Every row comes from one small tree of marks. Brackets hold a mark, then the marks that hang from it, in the order of their numbers. Every link used is in the known rows. Which tree was each row made from?
(in the rows, 128 means zero)
Known rows:
{K_325 {K_605 K_127 K_398 K_824}}: [127 139 132  81 136  67 126 168 162  93 140 137 154 112 132 187 179  68
 124 124  95 145  89 133 120]
{K_605 K_127 K_325 K_398}: [ 98 125 139  89 122   9 114 155 147  97 149 126 124 139 143 158 134  77
 130 124  97 114  73 119 115]
{K_591 {K_824 K_605}}: [123 143 113  85 146  70 134  92  99 139 146 139 171 105 119 154 218 155
 112 170 135 143 127 110 129]
{K_237 K_389 {K_605 K_127 K_398}}: [108 123 140  89 158 147 116 151 155  81 155 170 115 124 127 105 101  77
 111 133 116 100  94 125 116]
{K_699 {K_237 K_389 {K_605 K_127 K_398}}}: [100 113 126  85 149 147 108  99 146  68 149 131 122 167 135 115  72  80
 109 130 139  95 117 123 109]
{K_605 K_127 K_325 K_398 K_824}: [102 129 144  91 134  11 111 157 158 107 142  90 127 140 124 166 170  70
 135 128  66 143  60 122 116]
{K_824 K_605}: [114 137 134  84 141  86 136 111 110 121 153 177 159 102 136 151 172 156
 119 151 159 132 130 122 123]
{K_605 K_398 K_824}: [119 140 127  83 159  37 119 122 114 114 128 104 155 148 124 182 171 102
 127 150  92 137  88 136 121]
{K_699 {K_237 {K_605 K_398}}}: [ 98 108 109  81 155 104 112  71 103  83 140 128 131 173 156 155 106  97
 116 144 156 102 136 121 110]
{K_591 K_824}: [121 134 100  87 147  55 131  90  68 118 138 116 178 125 112 155 185 144
 112 168 123 120 129 119 123]
{K_699 K_237}: [103 117 108  84 138  84 120  65  78  71 141 110 164 171 136 151 101 129
 117 143 162  96 149 132 109]
{K_325 {K_605 K_127 K_398}}: [124 135 129  80 127  66 128 166 152  87 146 164 152 111 149 180 150  73
 120 121 121 123  96 132 119]
{K_699 {K_237 K_389 K_462 K_605}}: [100  93 130  97 137 219 116  73 114  88 148 117 123 140 126  99  56  98
 108 142 160  69 172 109 108]
{K_605 K_127 K_824}: [117 124 133  87 143  58 122 144 134  73 144  90 173 116  98 166 165  97
 125 144  84 135  94 130 111]
{K_325 K_605}: [115 135 112  87 133 102 141 131  93  95 148 180 162 105 145 157 152 127
 117 132 160 117 144 134 118]
{K_55 K_127}: [ 98 126 139  90 161  27 129 140  85  92 156 125 176 117 107 169 142 147
 122 165 131  86 147 128 145]
{K_605 K_127 K_398 K_824}: [122 132 143  81 148  24 112 154 158  87 135  90 158 135 113 185 167  67
 128 141  63 139  63 132 117]
{K_237 K_389 K_462 {K_605 K_127} K_699}: [102  82 143 100 104 225 110 135 126  79 171 143 101 111  94  97  38  91
 110 132 102  64 123 104 104]
{K_605 K_325 K_398 K_824}: [ 96 136 132  94 140  26 118 128 112 134 136 104 124 154 136 162 170 107
 135 137  94 140  90 126 119]
{K_363 K_127}: [104 143 138  88 172  84 122 114  94 103 155 121 173  66 132 154 117 133
 108 153 130 116 144 106 113]
{K_824 {K_605 K_127}}: [114 131 143  83 135  75 130 136 147  98 159 163 161  91 127 159 169 121
 120 146 137 135 111 121 121]

Write each row's tree:
[100 129 147  91 123  64 130 137 146 112 165 161 137  95 137 140 170 126
 126 134 139 138 110 111 120] | {K_824 {K_605 K_127 K_325}}
[122 145 121  83 143  79 132 141 125 115 135 148 153 123 143 182 182  97
 124 132 120 143 110 137 123] | {K_325 {K_605 K_398 K_824}}
[126 149 119  80 149  50 128  98 113 153 140 141 161 118 128 166 219 135
 114 168 122 145 109 112 132] | {K_591 {K_824 {K_605 K_398}}}
[ 91 112 109  93 128 179 120 106  69  84 169 183 109 151 113  93  61 151
 108 135 140  86 121 126 106] | {K_237 K_389 K_605 K_699}
[102  89 136 103 115 239 114 112 100 109 161 127 103 123  89 102  63 114
 114 143  99  85 138 107 106] | {K_237 K_389 K_462 {K_605 K_824} K_699}
[ 90  84 125  99 135 161 113  72 110 104 142  81 116 144 135 134 106  91
 124 146 139 103 173  99 105] | {K_699 {K_237 K_462 {K_605 K_325 K_824}}}
[112 146 120  87 141  40 128 103 111 162 146 138 141 122 137 153 216 138
 119 160 124 149 108 105 132] | {K_591 {K_824 {K_605 K_325 K_398}}}
[ 97 108 124  91 128 172 112 136 115  72 169 143 115 144  89 104  90 115
 112 130  93 114  89 124 104] | {K_237 K_389 {K_605 K_127 K_824} K_699}
[100 141 142  88 135  48 127 123 130 150 153 173 122 122 157 153 174 132
 128 139 146 140 102 117 126] | {K_824 {K_605 K_325 K_398}}
[ 76  95 100  93 117 107 119 100  53 102 166 168 100 156 137 131 102 145
 123 134 140 104 125 112 105] | {K_237 {K_605 K_325} K_699}
[102  86 124  93 143 171 114  69 111  92 138  84 133 142 126 148 105  88
 119 153 138  99 171 106 106] | {K_699 {K_237 K_462 {K_605 K_824}}}
[109  85 135  87 136 142 104  95 147  80 141  93 122 143 140 161  85  49
 118 143 124  85 140 104 108] | {K_699 {K_237 K_462 {K_605 K_127 K_398}}}
[101  96 134  99 140 222 113  75 124  91 144  96 123 143 113 105  77  95
 112 146 139  86 167 109 108] | {K_699 {K_237 K_389 K_462 {K_605 K_824}}}
[ 93 119 135  97 126  41 122 148 133  92 150  91 143 123 110 147 166 102
 132 131  87 138  94 119 110] | {K_605 K_127 K_325 K_824}
[ 87  95 114  89 139 109 115  88 115  71 152 119 124 158 144 134 101  96
 119 131 152 106 140 111 103] | {K_699 {K_237 {K_605 K_127 K_325}}}
[109 104 133 100  87 181 117 108  82  99 161 130 127 128  94 107  33 140
 112 136 116  55 134 120 110] | {K_237 K_389 K_462 K_699}
